Each row was made from one path, in order. Every step used is in the known rows, and no mark comes twice. Write each row's path.
Known rows
b/u: 4.59 -2.10 3.24 1.14 -2.08 -2.18 0.00 1.58 -1.92 -2.20 1.83 -1.15 -4.27 -1.00 2.67 0.79 -1.22 1.70 2.00 -3.05
q/b/h: 2.17 -2.54 3.36 -1.79 -5.28 -2.16 1.25 2.38 0.47 -4.34 2.04 -1.55 -1.27 -2.37 1.70 1.18 -0.69 0.54 -0.03 -3.52
u/t: -1.12 -3.46 -1.81 1.96 0.14 -3.03 3.46 0.55 -1.08 -1.45 2.59 0.10 1.78 -3.39 0.28 1.53 -0.42 -1.98 -1.06 -2.38
h/t/v: 3.42 -3.41 -1.93 1.29 2.86 -3.94 2.91 3.29 -0.51 -1.20 2.12 -0.49 0.43 -2.87 2.27 0.90 -0.08 -0.81 4.13 -1.05
h/t/v/b: 4.07 -3.18 -2.07 0.92 2.42 -3.83 3.38 4.36 -0.32 -1.99 2.38 -2.37 0.56 -2.71 0.45 1.16 0.38 -1.25 4.06 -1.85
b/u/t/v: 3.54 -3.49 -0.74 1.36 -0.52 -2.81 3.03 2.61 -1.55 -2.70 1.53 -3.86 -3.14 -3.27 1.96 2.36 -0.66 1.60 2.59 -2.41
q/t: 0.10 -2.97 4.03 1.28 -0.93 -2.93 1.21 0.59 -1.77 -2.21 0.96 1.93 0.80 -0.67 0.66 0.63 -0.41 -0.30 -0.31 -1.17
h/t/q: 3.41 -3.23 -1.23 2.63 0.14 -3.69 3.89 2.59 0.61 0.62 2.57 2.11 1.20 -1.14 1.61 0.71 -0.36 0.88 2.94 -1.81
v/b: 2.41 -1.53 2.35 -0.74 -1.20 -1.99 0.72 3.34 -1.65 -2.53 2.82 -2.28 0.15 -0.63 -2.04 1.02 -0.04 -2.40 0.16 -4.76
u/t/q/b: -0.56 -4.04 -2.45 0.39 -2.53 -2.76 5.64 2.95 -0.22 -0.92 2.71 -1.23 2.22 -3.11 -0.21 2.60 -0.25 0.02 0.81 -3.00
q/b: 0.69 -2.10 2.56 -2.42 -3.61 -2.08 1.08 3.22 -1.80 -3.16 2.86 -1.42 -0.38 -2.10 1.46 0.72 -0.46 -1.41 2.47 -3.10
u/t/q/b/w: -0.25 -4.38 -2.49 0.67 -3.87 -2.69 5.72 3.16 0.36 -1.33 2.43 -1.49 1.36 -3.77 0.23 2.22 -0.60 0.26 1.53 -2.95
w/t/v: 5.03 -3.93 1.31 -0.39 3.65 -5.91 2.34 3.31 -1.77 -1.35 0.19 -1.05 0.40 -1.31 -0.02 2.04 1.33 -1.01 2.57 -2.62
w/b/h: 3.42 -3.00 3.51 0.20 -0.35 -2.85 1.73 -0.34 0.69 -0.40 2.48 -0.14 -1.12 -1.10 -1.18 -1.21 -0.19 -1.72 -1.36 -4.83
u/t/v: -0.48 -4.12 -3.26 0.26 2.02 -3.11 4.31 2.69 -1.40 -1.80 1.88 -2.32 1.38 -4.38 0.65 2.70 -0.36 -1.63 1.11 -2.07
w/b/h/t/v: 4.62 -3.65 1.38 0.83 1.17 -3.64 3.17 0.82 1.40 -0.38 2.40 -1.11 -0.68 -2.10 -0.83 -1.06 0.30 -1.36 0.43 -3.91
v/b/u/t/q: 4.17 -2.55 0.36 0.84 -2.83 -2.18 3.27 3.96 -0.76 -2.65 2.47 -4.70 -1.51 -1.32 -2.11 2.11 0.00 0.56 1.09 -4.68
v/b/h: 3.79 -2.10 3.00 -0.12 -2.85 -2.07 0.89 2.51 0.63 -3.74 2.06 -2.42 -0.80 -0.81 -1.84 1.54 -0.42 -0.48 -2.35 -5.00
t/q/b: 1.69 -2.64 1.58 -2.12 -3.91 -1.89 3.25 4.58 -0.84 -0.31 2.43 -0.35 0.23 -0.71 0.87 2.20 -0.83 1.46 3.12 -3.89
q/t/v/b: 1.42 -3.31 2.60 -0.72 0.51 -2.99 2.40 3.78 -1.90 -3.23 0.58 -2.21 0.62 -1.41 -0.78 2.09 0.17 -0.40 1.70 -1.77

Which path is each row?
4.98 -2.55 1.20 1.18 -2.68 -2.73 2.70 3.18 1.87 -2.91 2.18 -2.05 -0.14 -0.85 -1.84 1.60 -0.01 0.57 -1.09 -4.52 : v/b/h/t/q
4.71 -3.63 0.48 1.76 -0.41 -3.65 2.27 1.46 2.35 -2.97 1.23 -0.14 -1.12 -2.60 2.44 1.58 -0.72 1.63 -0.59 -2.12 : b/h/t/v
5.72 -3.69 1.31 -0.69 3.13 -5.74 2.63 4.42 -1.52 -1.96 0.42 -2.88 0.66 -1.09 -1.72 2.24 1.87 -1.45 2.43 -3.41 : w/t/v/b
0.15 -4.19 -2.13 0.73 -3.21 -2.84 5.79 2.56 0.93 -1.42 2.37 -1.29 1.73 -3.23 -0.02 2.85 -0.41 1.01 -0.29 -3.22 : u/t/q/b/h
4.85 -4.45 2.54 1.51 -3.76 -4.49 2.27 3.01 0.76 -1.66 0.33 0.51 -1.42 -1.74 1.31 0.46 -0.47 0.28 2.95 -3.30 : b/w/t/q
3.11 -2.41 2.53 -0.25 -4.25 -1.80 0.66 3.89 -0.50 -3.62 2.18 -3.01 -1.45 -1.80 -1.21 0.35 -0.68 -2.32 1.46 -4.69 : v/b/w
3.47 -3.12 0.64 -2.40 -0.29 -2.17 1.71 6.14 -1.49 -3.36 1.31 -5.21 -1.70 -3.03 -0.03 2.26 -0.53 -1.51 4.19 -3.98 : t/v/b/w
4.90 -3.84 2.13 -0.23 -0.83 -5.57 3.75 3.57 -0.58 -0.44 0.84 0.10 1.19 -0.12 -0.72 1.91 1.33 0.78 2.36 -3.38 : w/t/q/b
4.71 -2.45 1.60 1.26 -2.27 -2.87 1.88 2.53 1.61 -3.68 2.26 -2.20 -0.24 -1.20 -1.63 1.12 0.05 -0.41 -1.55 -4.20 : v/b/h/t
3.92 -2.42 0.71 1.01 -2.34 -2.29 2.40 3.29 -1.06 -3.38 2.56 -4.77 -1.68 -1.67 -1.87 1.65 0.18 -0.46 0.61 -4.40 : v/b/u/t
4.18 -3.25 1.44 2.92 -1.72 -3.51 1.64 -0.01 2.65 -2.79 1.60 1.69 -0.81 -1.92 2.22 0.59 -0.80 1.42 -1.98 -2.22 : b/h/t
4.67 -2.55 0.83 -2.29 0.75 -2.11 1.71 5.99 -2.33 -2.97 1.45 -6.03 -2.45 -2.12 -0.10 2.78 -0.28 -0.18 4.08 -3.96 : t/v/b/u
4.43 -3.73 -1.90 1.21 0.92 -3.89 3.24 4.69 0.28 -2.51 1.99 -2.68 -0.19 -3.35 0.89 0.91 0.15 -1.16 4.71 -1.91 : h/t/v/b/w
3.96 -2.81 0.97 -2.40 0.57 -2.31 1.83 5.23 -0.76 -3.46 1.17 -4.68 -1.17 -2.34 -0.48 3.13 -0.42 -0.40 1.51 -4.17 : t/v/b/h
3.40 -2.67 1.91 -1.49 -4.79 -1.82 3.17 4.79 -0.77 -0.95 2.23 -1.71 -1.72 -0.68 1.39 2.19 -0.81 2.95 3.95 -3.96 : t/q/b/u
2.26 -2.92 0.91 -0.67 -4.89 -2.40 2.80 3.21 -1.26 -4.04 2.44 -3.90 -2.13 -3.21 1.56 1.36 -0.14 0.64 2.96 -2.77 : q/b/u/t
3.33 -3.33 -1.14 1.49 -1.57 -3.56 4.43 3.58 0.72 -0.41 2.88 0.70 1.11 -1.72 1.51 0.82 -0.05 0.94 3.91 -1.92 : h/t/q/b
1.79 -3.75 2.70 -0.48 -0.94 -2.89 2.39 4.12 -1.35 -3.81 0.29 -2.61 -0.17 -1.95 -0.42 1.81 0.00 -0.39 2.40 -1.76 : q/t/v/b/w
5.37 -3.13 -1.71 1.31 1.67 -3.75 3.32 4.55 -0.26 -2.26 2.06 -3.28 -0.82 -2.74 0.85 1.31 0.39 -0.17 4.68 -1.88 : h/t/v/b/u
2.96 -2.41 0.42 -2.81 1.72 -2.17 1.73 5.82 -2.32 -2.61 1.77 -4.69 -0.58 -2.18 -0.57 2.75 -0.23 -1.62 3.23 -3.95 : t/v/b
3.05 -3.05 1.83 -0.40 -4.62 -2.97 2.23 2.43 1.43 -4.17 2.23 -1.29 -0.80 -2.83 1.88 0.81 -0.21 0.68 0.86 -2.55 : q/b/h/t
0.79 -3.53 2.77 -0.35 1.00 -3.11 2.15 2.75 -2.01 -2.42 0.39 -0.45 0.47 -1.63 0.99 1.86 -0.27 0.03 1.84 -0.92 : q/t/v
0.65 -4.23 -3.18 0.20 0.09 -2.88 4.64 4.06 -0.73 -3.03 1.90 -4.54 0.83 -4.82 -0.73 2.71 -0.07 -2.02 1.63 -2.99 : u/t/v/b/w
